Each row was made from one walk, in order. Every step used is in the known rows, and no mark comes twice. Write each row's walk.
Known rows:
dopafod-gakime-lugog-vabo-veku: [-0.78  0.32  0.81 -1.45 -3.16  1.18  0.44 -1.11 -0.31  1.10  0.04 -0.06
  0.96  4.86 -2.43 -3.07 -0.08 -2.88  0.28  0.67  0.20 -0.87]
dopafod-gakime: [-0.63  4.14  0.52 -1.18  1.17 -0.67 -0.12  1.14  0.20 -0.50 -0.86 -0.14
  4.14  1.56 -2.58  0.74 -0.34 -0.74 -1.36 -1.97 -0.08 -1.97]
veku-gakime: [-0.22  1.81 -0.98  0.32  2.01 -0.65  0.07 -0.03  0.18  0.69 -1.04  1.09
  0.68 -3.89 -3.42  0.28 -0.41  1.13 -0.15 -1.00 -2.26  0.31]
lugog-vabo-pebo-gakime: [ 0.47 -0.64 -0.35  1.62 -0.15  0.10 -0.12 -1.02  0.55 -0.13  1.49 -0.83
  0.22  0.20  2.12 -1.56 -0.71 -0.44 -0.84  1.69  1.63  0.82]
lugog-vabo-veku-gakime-pebo: [-0.74 -3.76  0.89  0.13 -1.25  0.80  0.03 -0.17 -0.14  0.45 -1.77  1.91
 -2.88 -1.26 -1.23  2.44 -0.22  0.45 -0.06  3.13 -2.50  5.31]
rufavu-lugog-vabo-pebo-gakime: [-0.21 -0.75 -0.95  2.14  0.05  0.16 -0.04 -1.53  1.18 -0.85  1.78  1.61
 -2.21 -0.71  2.93 -4.76 -0.28  0.25 -0.46  1.92  1.64  1.08]
pebo-gakime-lugog-vabo: [ 1.01  0.57 -0.49  0.37 -2.77  0.88 -0.41 -1.92  0.09  0.66  0.61 -1.11
 -0.83  1.96 -0.09 -2.41 -0.13 -0.84  1.64 -1.55  1.51  1.95]
veku-vabo: [-1.69  2.28 -1.14  0.15  1.52 -0.29 -0.34  0.62 -0.30 -1.56  0.45  1.39
  3.28 -2.36  0.33 -4.54 -0.73  1.06  1.07 -2.23 -0.46 -1.24]
pebo-gakime: [ 0.29  1.80 -0.75  0.68  0.88 -0.15  0.25 -0.51  0.31 -0.96 -0.05 -1.26
  2.60 -2.01 -1.56  0.85 -0.05  0.07 -0.28 -0.84  0.56  0.51]
veku-vabo-lugog: [-0.41  1.28 -1.31 -0.23  1.92 -0.71 -0.55  0.18 -1.11 -1.71  0.68  1.40
  1.53 -0.19  1.11 -4.64 -0.45  2.21  0.68 -1.69 -0.89 -3.88]
vabo-veku-gakime: [-0.80 -0.71 -0.80  0.36  0.99  0.25  1.16 -0.49 -0.23  0.76 -1.07  1.14
  0.75 -4.38 -4.08  1.23  0.05  0.33 -0.27  2.24 -2.55  0.95]
rufavu-pebo-gakime-lugog: [-0.33  0.54 -1.74  0.50 -0.40  0.22  0.19 -0.57  1.06 -0.54 -0.71 -1.48
 -0.70 -3.18 -0.98  3.14  0.34 -0.65  0.66 -2.79  0.85  1.22]
vabo-veku: [-1.53 -0.75 -0.61  0.14  0.58  0.31  0.81 -0.02 -0.39  0.09 -0.97  0.49
  4.19 -1.65 -3.39  0.17  0.08  0.25 -0.37  0.83 -1.23 -1.84]
lugog-vabo-dopafod: [ 1.05 -1.54  0.74  0.32  0.76 -0.17 -0.64  0.53 -0.68  0.30  1.05 -1.16
  1.57  2.88 -0.01 -2.78  0.03  0.27  0.78 -1.96  0.35 -0.39]
gakime-lugog: [-0.70  1.92 -1.15 -0.08 -0.87  0.50 -0.61 -0.53 -0.27  0.87 -0.96  0.20
  2.40 -0.74 -2.31 -3.58 -0.18 -0.07  1.36 -4.18 -0.34 -2.17]
vabo-dopafod-gakime-lugog: [ 0.90  2.12  1.14 -1.05  0.09 -0.34  0.19 -0.42 -0.01 -0.01  0.51 -2.38
  1.85  2.43 -1.77 -0.24  0.42 -2.14 -0.44 -2.92  1.70 -2.56]
gakime-pebo-vabo: [-1.00  0.01  0.18 -0.29 -0.12  0.07 -0.17  1.63 -0.13 -0.35 -1.24  0.95
 -0.06 -2.63  2.59  4.39 -0.07  1.55 -0.17  0.78 -0.18  0.62]
rufavu-lugog-vabo: [-0.97  0.38 -0.54  0.60  0.13  0.25 -0.96 -0.03 -0.17  0.00  0.10  3.41
  0.22  1.20 -0.29 -7.15  0.10  1.17  1.03 -2.13 -1.02  0.17]
lugog-vabo: [-0.80  0.46 -0.22 -0.27 -0.05  0.17 -0.80  0.55 -0.60  0.76 -0.24  0.49
  2.57  2.01 -0.65 -2.74 -0.38  1.05  0.80 -2.70 -0.62  0.15]
dopafod-gakime-lugog-vabo-pebo: [-0.50  1.62  0.44 -0.56 -1.77  0.16 -0.57 -0.71  0.37  1.33  0.95 -0.27
  0.53  3.30  1.17 -3.61 -0.90 -2.60 -0.75 -1.32  0.95 -2.36]
dopafod-gakime-pebo: [-0.96  2.23  1.75 -1.28  0.32 -0.47 -0.60  1.49  0.46 -1.38 -1.61  0.18
  1.92  1.09 -1.35  4.73 -0.15 -0.62 -1.66 -1.22  0.19  0.13]
lugog-vabo-dopafod-gakime: [ 1.45  0.69  2.21 -0.77  0.30 -0.44 -0.45  1.07 -0.29 -0.13  1.11 -1.78
  2.44  5.39 -0.87 -0.56 -0.07 -1.51 -0.81 -1.09  1.10 -0.49]

Write each row's walk:
[ 0.66 -2.09  0.98  0.30  0.79 -0.21  0.13  1.40 -0.18 -0.56  0.03 -1.15
 -0.35 -1.72  3.39  4.62  0.23  1.02 -0.31  1.71  0.97 -0.22]  gakime-pebo-vabo-dopafod
[ 0.76  2.10  0.83 -0.90  1.92 -0.89  0.88  1.24 -0.35  0.29  1.32 -2.36
  2.38  1.00  0.94  2.62  0.03 -1.30 -1.66  1.76  1.15 -2.64]  pebo-vabo-dopafod-gakime
[ 2.06 -1.32  0.16  0.40 -0.70  0.44 -0.45 -1.11 -0.47  1.79  0.79 -0.94
 -3.26  0.53 -0.61 -3.91  0.06 -0.23  2.02 -1.58 -0.50  2.87]  veku-gakime-lugog-vabo-dopafod
[ 0.83 -1.70  0.23 -0.04 -1.80  0.56 -0.68 -0.68 -0.82  1.34  0.96 -1.28
  0.00  3.28  0.29 -4.22  0.06 -0.60  1.97 -3.25  0.96 -0.46]  gakime-lugog-vabo-dopafod
[-0.76 -2.10 -0.57  0.71 -0.19  0.54  0.62 -1.34  0.11  0.68 -0.35  3.81
 -2.86 -1.71 -2.00 -4.45  0.27  0.75  0.85  2.95 -2.73  3.17]  rufavu-lugog-vabo-veku-gakime
[ 0.09 -1.09 -0.27 -0.75  0.73 -0.30 -0.40  1.04 -0.86 -0.69 -1.04  1.24
 -1.90 -0.28  3.50  3.88  0.20  2.64 -0.70  1.52 -0.70 -2.59]  gakime-pebo-vabo-lugog
[ 0.19 -1.89 -0.37  0.50 -4.08  1.52  0.98 -2.59 -0.17  0.55  0.46 -1.18
 -0.14  1.72 -0.86 -2.16  0.21 -1.53  1.21  1.97  1.15  2.14]  pebo-gakime-lugog-vabo-veku
[-0.14  0.90  2.26 -0.51  1.01 -0.84 -0.29  1.49  0.14 -3.45  0.93 -0.73
  0.69  0.58  2.22  1.44 -0.38 -0.81 -0.55 -0.49  1.17  0.36]  veku-vabo-dopafod-gakime-pebo
[ 1.33 -2.83 -0.29  0.87 -1.34  0.20 -0.14 -0.55  0.81 -0.19  0.76 -2.70
 -2.72  1.19  1.25  1.20  0.60 -1.31  1.40 -2.01  1.86  2.65]  rufavu-pebo-gakime-lugog-vabo-dopafod
[-2.04  0.23 -2.21 -0.23  2.12 -0.50  0.27  2.08  0.29  0.93 -1.21  0.70
  0.43 -3.90  1.52  4.01 -0.01  0.83 -0.45 -0.65 -1.30 -0.61]  rufavu-pebo-vabo
[ 0.27  0.77 -1.37  1.25 -0.43  0.41  0.52 -2.06  0.92 -0.30  1.27 -1.86
  0.20 -3.40  0.77 -0.46 -0.37 -0.99 -0.67  0.19  2.19 -1.78]  vabo-pebo-gakime-lugog
[-0.57 -1.91 -0.27  0.24 -0.29  0.79  0.60 -0.44 -0.38  1.64 -0.46  1.32
 -1.17 -1.18 -2.83 -1.49 -0.24  0.22  0.26  2.82 -2.77  2.78]  lugog-vabo-veku-gakime
[-0.83 -3.72  0.76  0.98 -0.92  0.94  0.14 -0.68  0.54 -0.16 -1.48  4.25
 -5.32 -1.63 -0.64 -1.49  0.38  1.15  0.56  3.42 -2.41  5.54]  rufavu-lugog-vabo-veku-gakime-pebo
[ 0.24 -0.92  3.04 -0.20  0.06 -0.29 -1.05  0.85  0.61 -1.86  0.13  1.38
 -2.22  4.22  1.18 -0.82  0.58 -0.32 -0.49 -0.69  1.37  1.75]  rufavu-lugog-vabo-dopafod-gakime-pebo
[ 0.06  1.03  0.92 -1.35  0.73 -0.74 -0.15  1.40 -0.38 -1.17 -0.75  0.63
 -1.83  1.46  2.71  5.42  0.06  0.90 -2.14  2.45  0.26 -3.02]  dopafod-gakime-pebo-vabo-lugog
[ 2.26 -1.38  0.54  0.61 -1.91  0.65 -0.08 -1.86 -0.22  0.11  1.76 -3.02
 -1.10  2.78  0.55 -2.88  0.35 -1.19  1.67 -1.07  2.89  1.64]  pebo-gakime-lugog-vabo-dopafod
[-0.23  0.53  0.15 -0.81  2.90 -1.22  0.74  2.48  0.74 -0.21  0.07 -1.78
  0.50 -0.31  1.35  6.82  0.38 -1.11 -1.70  1.03  0.58 -1.12]  rufavu-pebo-vabo-dopafod-gakime
[ 0.63 -0.92 -0.48 -0.21  1.33 -0.45 -0.02  0.25 -0.47  0.07 -1.40  1.82
 -5.12 -3.04  2.75  5.05 -0.08  2.96 -0.55  3.09 -1.72  0.84]  veku-gakime-pebo-vabo-lugog
[-0.49 -1.04 -2.46 -0.54  2.41 -0.83 -0.06  1.64 -0.28  0.41 -1.40  1.03
 -1.55 -1.58  2.54  3.69  0.23  2.53 -0.83  0.53 -1.36 -3.82]  rufavu-pebo-vabo-lugog
[-0.52 -0.60 -1.89  0.06 -1.17  1.04  1.63 -1.64 -0.27  2.49 -0.31  0.85
 -1.88 -5.04 -0.60 -0.39  0.04 -0.55  0.69  4.41 -1.91  0.37]  pebo-vabo-veku-gakime-lugog
[ 1.30  2.14  0.43 -0.78 -0.51 -0.18  0.79 -0.24 -0.17  0.63  1.27 -2.39
  0.56  0.96  1.41  0.59  0.16 -2.16 -0.20  0.18  1.68 -2.30]  pebo-vabo-dopafod-gakime-lugog
[ 0.38  0.56  2.96 -0.78  1.01 -0.88 -0.38  1.88  0.51 -1.73 -0.30 -1.66
  1.66  1.89 -1.16  5.17  0.24 -1.04 -1.81 -0.84  1.58  0.30]  vabo-dopafod-gakime-pebo
